What can hang from each mark
Q137: Q275
Q873: Q103 Q686 Q713 Q734 Q921
Q103: Q873
Q80: Q713
Q275: Q51 Q103 Q341
Q713: Q80
Q741: Q275
Q158: Q841
Q841: Q158 Q921
Q921: Q873
Q341: Q275

Every row comes from one small tree of marks. The marks that hang from a mark follow it in brackets, in the order of their numbers. Every link used is in the known rows. Which tree was each row made from?
Known rows
Q275[Q103]: [  0   9  -3 -16   4  -7   2  -4   3  -2  -1  12  -4  -3  -1   0  -2   5
   6 -12  -3  -5  -1   2   0   2  -3   1   2  -6   3   4   7  -4  -6   7
  -1   6]
Q841[Q158 Q921[Q873]]: [ -5  -9  -2  17 -11  10   3   4  -2  -8  -7  16   5   5   8  11   0  -2
   5  15 -10   3   8  -2  12   2 -11  -6   0  10  -9   0  -9 -10   0  -9
   4 -22]
Q841[Q921[Q873]]: [ -2  -4  -2   7  -5   7   1  -1   0  -4  -4  12   3   2   2   7   1  -1
   9  19 -11   1   4  -3   7   1  -5  -4  -6   5  -7   2  -8  -3  -6   4
   0  -7]
Q873[Q103 Q686 Q713[Q80] Q734]: [ -3  18 -13  -9   9   6 -21 -14 -24  -6   4   3  -6  -3   7   0  12  -9
  -7  15 -17  -2   1   2 -12  13 -23  -3 -10   8  -1 -21  16  -8  -1 -16
  10  -4]
Q158[Q841]: [  3   0   1  -6   4  -5  -3   2  -3   1  -1 -10   4   2  -1   3  -2   3
  -2   5   0  -3   3   0   4   1   3   1   5   4   0   7   4   0  -1  12
  -5  -7]
Q741[Q275]: [  5  -3   0  15   2   1   3  -2  -6  -3  -6  -2   3   1   1  -5  -2   1
  -2   1   2   5   0   1  -7  -5  -1  -3  -4   9  -1   9  -5   4  -2  -6
  -4 -14]
Q158[Q841[Q921[Q873[Q686]]]]: [  2  -1  -3   7   4   3  -9  -2  -6  -3  -3   3   7   2   5  16   2  -3
   3  28 -13  -1   5  -3   8   6  -5  -5  -1   3  -9  11   2  -2 -11  13
  -9 -32]
Q137[Q275]: [  4   1   0 -15  -1   3  -3   0  -3   6  -1   0  -4   1   0   2   1   6
   2   1  -3  -8  -1  -2  -5   1   1   4  -3   2   6   0   7  -2   6  -2
   6  24]
Q921[Q873[Q103 Q686]]: [ -1   4  -7  -1   5  -5 -10  -4  -5  -7  -1  12   2  -2   5   6   7  -5
  -1  29 -17  -2  -3   0  -8  10 -10  -6  -5   4  -8  -8  12  -2 -22  10
   2  17]
Q137[Q275[Q51 Q103[Q873] Q341]]: [ 10  26  -5 -77   6  23   3 -14  17  -6 -11  14  -9  -3  -5  -1  -3  17
  22 -16 -24 -15  -1  -3  -7   8   1   4 -10   3  14  18  23 -10  -5  21
   4  65]
Q341[Q275[Q51 Q103[Q873[Q921]]]]: [  8  18  -7 -43  10   9 -11 -15  15  -5  -7  31  -7 -10   1  -6   2  10
  13 -15 -16  -8  -5   3  -5  17  -8 -10 -15  -9  10   2   6  -3 -10  13
   1  29]
Q137[Q275[Q103]]: [  4  10  -3 -29   3  -4   0  -3   2   4  -2  11  -8  -3  -2   2  -1  11
   8 -11  -7 -13  -2   0  -5   3  -1   5  -3  -6   9   4  14  -6  -1   6
   5  30]
Q921[Q873]: [ -1  -1  -2  -2  -1  -2  -1   0   2  -4  -3  12   3   0   0   3   2  -1
   5  17  -9   1   2  -2  -1   2  -3  -3  -6   9  -4  -2   0  -1 -10   3
   0  13]
Q873[Q103 Q713[Q80] Q921]: [ -4  12 -12  12   7  12 -16  -2 -16  -7   0  13 -10  -6   4 -10  13  -3
   0  15 -26  -3  -4   2 -12  19 -22  -1 -11  18   0 -30   9  -4   1  -8
  16  26]
Q741[Q275[Q103 Q341]]: [  8  10  -3 -28   7   7  12  -7   5 -10 -14   9   2  -1  -4  -3  -4   7
  10 -11 -11   1   1   1  -6  -1  -3   3   0   7   5  20   6  -2 -11   5
  -2  -3]
Q103[Q873[Q686 Q734 Q921]]: [  8  10  -3   2   3  17 -14 -15 -13  -5   5  17  -5  -5   6  -4   4  -8
  -3   5 -13  -4  -2   1  -9  10 -13  -5 -10  15   3   1   5   0  -5 -14
  11  15]
Q80[Q713]: [  3   5  -3   1   2  10   5  -2  -1   1   5  -4   2   1   5  -4  -2   0
  -3   3  -4  -4   0  -1   1   4   3   0   2  -9  -3  -3   1 -11   4  12
   5  18]
Q341[Q275]: [  4  -3  -2 -21   4  -4  -5  -1   4   3  -3   7   6   1   0   2   2   2
  -3   0   5   2  -1   0   2   5  -2  -8  -5 -19   4  -2  -4   2  -2  -2
  -3  -7]
Q873[Q103 Q713[Q80]]: [ -6  12 -10   1   6   5 -10  -3 -15  -5  -1   1  -5  -2   3  -5  10  -1
  -2  14 -17  -2   0   1  -8  12 -15  -2  -9   6  -1 -21  11  -5   3  -2
   9  21]
Q103[Q873[Q686 Q713 Q734]]: [  8  12  -7   3   4  19 -14 -18 -19  -5   5  13  -3  -3   8   0   4  -9
  -5   2  -8  -2   3   0  -9  10 -17  -8 -14  16   5   3  11  -6   1 -23
   5   4]
Q921[Q873[Q103 Q686 Q713[Q80]]]: [ -5  13 -15   3  10   2 -17  -7 -16  -9  -2  15  -2  -4   6   2  15  -7
   0  34 -27  -1   0   0 -14  17 -22  -8 -15   8  -6 -21  16  -5 -12  -2
   4  17]
Q275[Q103[Q873[Q686]] Q341]: [  8  18  -4 -35   9  13   4 -14   7 -10  -6  17  -1  -4  -2   0  -1   1
  10  -5 -17  -7  -1  -1  -5  10  -3  -4  -4  -8   8  21  20  -3 -13  12
  -2  32]
Q103[Q873[Q734]]: [  4   9   1 -15  -2  10  -2 -12 -10  -4   3   5   1   1   2  -5  -2  -1
   0   1  -2  -4   3  -2   0  -2  -2  -5  -8   6   5   6   3  -3   1  -6
   7  24]
Q841[Q158]: [ -2  -5  -1   7  -6   2   3   4  -1  -4  -3   3   2   3   5   4  -1  -2
  -4  -4   2   2   4   2   5   1  -6  -3   5   3  -1  -1  -1  -7   6 -12
   5 -14]
Q103[Q873[Q713 Q921]]: [  6   6  -6  26   1  25 -10  -7 -11  -6   1  22  -8  -6   4 -10   4  -3
   2   2 -18  -2  -2   0  -9  16 -17  -6 -14  26   6  -7   3  -2   4 -16
  11  38]
Q158[Q841[Q921[Q873[Q103 Q713]]]]: [  1   1  -9  13   2  12 -10   0 -16  -8  -3   9   3   1   8  10   4   2
   3  30 -24  -3   6  -3   4  12 -17  -3  -4  23  -7  -7   4 -11  -9  14
   4  -1]
Q103[Q873]: [ 4  4  1 -2 -1  8  2 -5 -4 -3  0  5  1  0  0 -5 -2  1  1  4 -3 -3  0 -1
 -1  2  2 -7 -8 -1  4  7  3  1  2  2  1 33]
Q137[Q275[Q103 Q341]]: [  8  14  -4 -56   4   9   6  -3   9  -3  -8  11  -6   0  -5   3  -2  12
  14 -12 -15 -12   0  -3  -4   5  -2  10   0  -1  11  12  17  -8  -4  11
   7  39]
Q921[Q873[Q103 Q713 Q734]]: [  1   8 -11 -10   1   8 -12  -9 -17 -10   2  20  -2  -2   7   2   6  -3
   1  19 -20  -2   4  -1  -7   8 -23  -2 -10  30  -4 -18   8 -13 -13 -10
  16  17]
Q741[Q275[Q103[Q873[Q686]] Q341]]: [ 13  16  -4 -23  11  14   6 -15   0 -13 -12  15   2  -2  -1  -5  -3   3
   8  -4 -15  -1  -1   0 -12   5  -5  -7  -9  -1   8  30  15   2 -14   6
  -5  15]
Q341[Q275[Q51 Q103[Q873]]]: [  6  18  -5 -57  10   1  -6 -16  15  -4  -7  21  -1  -6   0  -1  -1  12
  12 -16  -7  -7  -2   2  -1  10   0 -12 -14 -22  10  10   7  -4  -8  17
  -7  23]

Write each row's tree
[  3   9 -13  -2   5   7 -19 -13 -17  -9   3  20  -2  -3   9   7   9  -8
  -3  23 -22  -2   2   0 -11  13 -25  -4 -10  26  -5 -15  14 -11 -17 -12
  11   2] : Q921[Q873[Q103 Q686 Q713 Q734]]
[  7  22  -6 -77   7  15   1  -9  20  -3 -12   8 -11  -3  -4   5  -2  17
  20 -20 -22 -12  -1  -2  -6   6   0  11  -1   4  10  11  20 -11  -6  19
   4  31] : Q137[Q275[Q51 Q103 Q341]]
[ -6  15 -13 -18   3   5 -14 -10 -21 -11  -1  14  -1  -2   4  -2  11  -4
   2  28 -26  -2   5  -1  -9  10 -23  -4 -16  21  -5 -25  10 -11  -8  -9
  14  20] : Q921[Q873[Q103 Q713[Q80] Q734]]
[  1   9  -8  -6   2  11 -12  -9 -18  -6   5   7  -5  -2   7  -1   5  -2
  -5   2 -11  -2   2   1  -6   7 -20   1  -4  21   0 -15   7 -11  -2 -12
  15   6] : Q873[Q103 Q713 Q734]
[  5   1  -8  21   5  12 -15  -5 -12  -5  -2  12   4   0   9  16   5  -5
   2  25 -18   0   7  -3   3  13 -16  -6  -6  18  -6   4   4  -6  -7   1
  -7 -35] : Q158[Q841[Q921[Q873[Q686 Q713]]]]
[ -4  12 -11 -14   2   7 -12 -10 -16  -8  -1  15   0  -1   3   0   8  -4
   5  20 -18   0   8  -2  -6   6 -18  -3 -16  22  -2 -16   5  -9  -3 -20
   8   1] : Q921[Q873[Q713[Q80] Q734]]
[  9  10  -5 -22   8   4  -7 -10   3  -4  -4  32  -2  -7   0  -8   1   6
   6  -6 -10  -7  -5   2  -3  16 -10 -11 -13 -15  12   2   2   0  -9   3
   5  36] : Q341[Q275[Q103[Q873[Q921]]]]
[ 12  13  -9  25   7  18  -4 -13 -13 -11  -6  31  -8  -8   4 -14   0   5
   6  -9 -18  -2  -2   4 -16  13 -20  -7 -17  26  10   6   6  -2  -4 -17
   7  25] : Q741[Q275[Q103[Q873[Q713 Q921]]]]
[  1  -3  -1   3  -1   3  -2   2  -5  -3  -4   3   8   3   2  11  -1   2
   6  24 -12  -1   7  -4  11   1  -2  -3  -1   8  -7   7  -4  -4  -6  16
  -5 -18] : Q158[Q841[Q921[Q873]]]
[  3   9 -10   7   2  18 -18  -8 -19  -8   4  17 -11  -6   8  -5   7  -4
  -3   3 -20  -3  -1   3 -10  14 -27   4  -5  35   0 -23   5 -10  -4 -17
  23  12] : Q873[Q103 Q713 Q734 Q921]
[  4   7 -10   3   4   9 -17 -13 -13  -7   3  21  -1  -3   8   9   6  -9
  -1  15 -14   1   5  -1  -8  10 -22  -3 -11  27  -3  -7   7  -8 -12 -24
   5 -15] : Q921[Q873[Q686 Q713 Q734]]
[ -2  14 -13  -7   7   5 -19 -13 -17  -7   0  16   0  -3   5   5  11 -10
   2  23 -19   0   6  -1 -10  11 -22  -5 -16  18  -3 -13  11  -7  -7 -23
   4 -12] : Q921[Q873[Q686 Q713[Q80] Q734]]
[ -3  14 -15  18  11  10 -22  -6 -18  -7   1  13 -11  -8   7  -6  16  -9
  -4  18 -27  -2  -6   3 -16  23 -26  -2 -11  14  -2 -27  14  -2  -4 -10
  11  12] : Q873[Q103 Q686 Q713[Q80] Q921]
[ -3  -7  -4  22  -6   9  -3  -1  -3  -8  -6  18   4   3  11  16   3  -9
   1  19 -10   4   6  -1   7   6 -14  -8  -2   5 -10   2  -3  -8  -4 -11
   0 -38] : Q841[Q158 Q921[Q873[Q686]]]
[  6   8  -1  -3  -2  18  -7 -12 -12  -6   3  16  -4  -3   3  -9   1  -3
   1   2 -11  -4   0  -1  -4   6 -10  -3 -10  18   5  -2  -1  -2  -1 -12
  15  30] : Q103[Q873[Q734 Q921]]
[  0  14  -8  17   4  21 -10  -7 -15  -8  -1  18  -7  -6   3 -14   9  -3
   5  10 -22  -3  -1   0 -10  17 -17  -8 -19  17   6 -15   6   0   9 -16
  10  43] : Q103[Q873[Q713[Q80] Q921]]
[  3  21  -6 -63   9  11   4 -10  23  -9 -11   9  -6  -4  -4   4  -3  10
  19 -21 -18  -5   1   0  -2   5  -1   8   2   3   4  11  13  -9 -12  21
  -3   5] : Q275[Q51 Q103 Q341]
[  5  11 -13  12   7  17 -25 -12 -20  -7   6  18 -11  -7  11   0  11  -9
  -7   7 -22  -2  -3   3 -15  19 -30   1  -6  31  -1 -21  11  -8  -8 -20
  19  -4] : Q873[Q103 Q686 Q713 Q734 Q921]
[  6  25  -4 -63   7  20   6 -15  19 -12 -10  15  -5  -5  -4  -2  -4  11
  21 -17 -22  -8   0  -1  -3   7   1   0  -6   2   8  18  17  -8 -11  23
  -2  39] : Q275[Q51 Q103[Q873] Q341]
[  0   3 -12  21   3  14 -14  -6 -13  -9  -1  21  -3  -2  11  11   9  -7
   1  27 -25   0   1  -2  -4  16 -23  -7 -10  14  -8 -11   6  -9 -13  -1
   4  -7] : Q841[Q921[Q873[Q103 Q686 Q713]]]
[  2   1  -9  28   1  16 -11  -6  -9  -6  -1  21  -1  -2   9  13   6  -8
   4  19 -17   2   4  -2  -1  13 -19  -6 -11  15  -6  -1   0  -6  -6 -13
  -2 -24] : Q841[Q921[Q873[Q686 Q713]]]
[  3  10 -11   0   7   8 -19 -12 -19  -5   6   8  -6  -3  10   4   8  -7
  -8   7 -13  -1   0   2 -11  11 -22   0  -4  17  -1 -13  13 -10  -7 -15
  10  -9] : Q873[Q103 Q686 Q713 Q734]
[  7  27  -7 -56  12  18  -1 -19  18 -12  -9  15  -6  -6  -1   2  -1   5
  16 -13 -23  -7  -2   0  -7  11  -2  -3  -6  -3   7  22  22  -6 -14  21
  -6  25] : Q275[Q51 Q103[Q873[Q686]] Q341]
[  7  10  -3 -34   7  -4  -1 -11   4  -2  -4  23   3  -3  -1  -3  -2   8
   5  -8  -1  -7  -2   1   1   9  -2 -13 -12 -28  11  10   5  -2  -7   7
  -3  29] : Q341[Q275[Q103[Q873]]]
[  3  14  -7 -57  11  -6  -8 -11  19  -1  -7  15  -3  -5   0   5   0  11
  11 -20  -3  -4  -2   3   0   8  -2  -4  -6 -20   6   3   4  -5  -8  14
  -7 -11] : Q341[Q275[Q51 Q103]]
[  3   5  -8  -4  -1  10 -10 -10 -12  -7   1  19   0  -1   5   4   3  -4
   3  11 -12   0   7  -1  -5   5 -18  -1 -11  31  -2 -10   1  -9  -7 -21
   9  -2] : Q921[Q873[Q713 Q734]]
[  8  28 -10 -50   8  28   0 -18  13 -14 -10  22  -9  -6  -1  -2  -2  10
  20 -21 -26  -6   2  -1  -7  13 -10  -1 -10  15  10  12  18 -13  -6  10
   1  38] : Q275[Q51 Q103[Q873[Q713]] Q341]
[  8  19  -4 -25   8   7   3 -17   5  -9 -11  11  -3  -5   0  -8  -5  12
  12 -16 -10  -3  -1   3  -9   0   1  -8 -13   5   6  20   9  -2  -7  11
  -7  13] : Q741[Q275[Q51 Q103[Q873]]]
[  7  25  -6 -49   8  27   1 -14  18 -14 -11  25 -11  -9  -3  -7  -1   9
  22 -16 -31  -9  -3   0  -6  13  -6   2  -8  14   8  11  13  -6 -11  18
   6  45] : Q275[Q51 Q103[Q873[Q921]] Q341]
[  9  21  -5 -43   4  24   1 -16  -1 -14  -4  27  -6  -5  -2  -8  -2   3
  13 -10 -24  -9   0   0  -4   9 -13   3  -6  16   9   9  10  -8 -10  -1
  16  43] : Q275[Q103[Q873[Q734 Q921]] Q341]
[  2   8  -7  -2   6   7 -19  -9 -14  -5   6  12  -7  -5   8  -1   8  -8
  -6  11 -16  -3  -5   3 -10  11 -19   2  -1  16  -3 -15   7  -4 -12  -6
  16   0] : Q873[Q103 Q686 Q734 Q921]
[ -2  -6  -7  30 -10  19  -2   1  -8 -11  -6  23   2   3  11  12   2  -5
   4  13 -14   4  10  -2   8   9 -22  -6  -5  24  -7  -6  -7 -15   4 -22
   6 -25] : Q841[Q158 Q921[Q873[Q713]]]
[  8  23  -6 -39   5  17  -9 -13   8  -2  -5  24 -17  -9   0  -6   0  15
  18 -14 -25 -17  -6   0 -11  13  -5   2 -13  12  12   3  17  -6  -3  12
  11  60] : Q137[Q275[Q51 Q103[Q873[Q921]]]]
[  2   5  -5 -12   2   1 -11 -10  -7  -5   1  14   3  -1   4   8   4  -7
   0  18 -10   0   3  -1  -4   2 -10  -3  -6  12  -5  -1   4  -3 -15 -10
   2 -14] : Q921[Q873[Q686 Q734]]
[  9  23  -5 -50   8  16   0 -20   0 -11  -3  18  -1  -3   0   1  -2  -1
   8  -8 -16  -8   2   0  -5   6  -9  -1  -5  -1   9  21  18  -8 -13   3
   4  20] : Q275[Q103[Q873[Q686 Q734]] Q341]
[  2  20  -9  -4   7  16 -16 -19 -22  -6   3   9  -3  -3   6  -3   8 -10
  -2  10 -13  -3   4   0 -10  11 -16  -9 -19   7   5  -5  14  -5   6 -22
   4  10] : Q103[Q873[Q686 Q713[Q80] Q734]]
[  1   1  -6   3   6   1 -11  -1 -10  -6  -2   4   6   1   7  14   5  -2
   0  36 -20  -4   2  -2   4   9  -9  -6  -1   3 -10   2   8  -4 -17  25
  -3 -14] : Q158[Q841[Q921[Q873[Q103 Q686]]]]
[ -5  -2  -5  -5 -10  11  -3  -3 -13 -12  -4  16   4   5  11  10   2  -3
   0  21 -15   0   8  -1  10   2 -20  -4   0  16 -11 -10  -4 -17  -6  -7
  17 -17] : Q841[Q158 Q921[Q873[Q103 Q734]]]
[ -3  14  -8 -11   3   8 -11 -10 -18  -4   2   2  -3  -1   3  -3   7  -5
   0   2  -9   0   6   1  -5   4 -16   1 -11  13   2 -15   4  -7   9 -23
   8  -9] : Q873[Q713[Q80] Q734]
[  8  21  -3 -57   3  16   7 -16   1 -12  -5  17  -1  -1  -3  -3  -5   5
  12 -11 -15  -8   4  -1   0   2  -5   1  -5   2  10  17  13 -10  -9   4
   9  36] : Q275[Q103[Q873[Q734]] Q341]
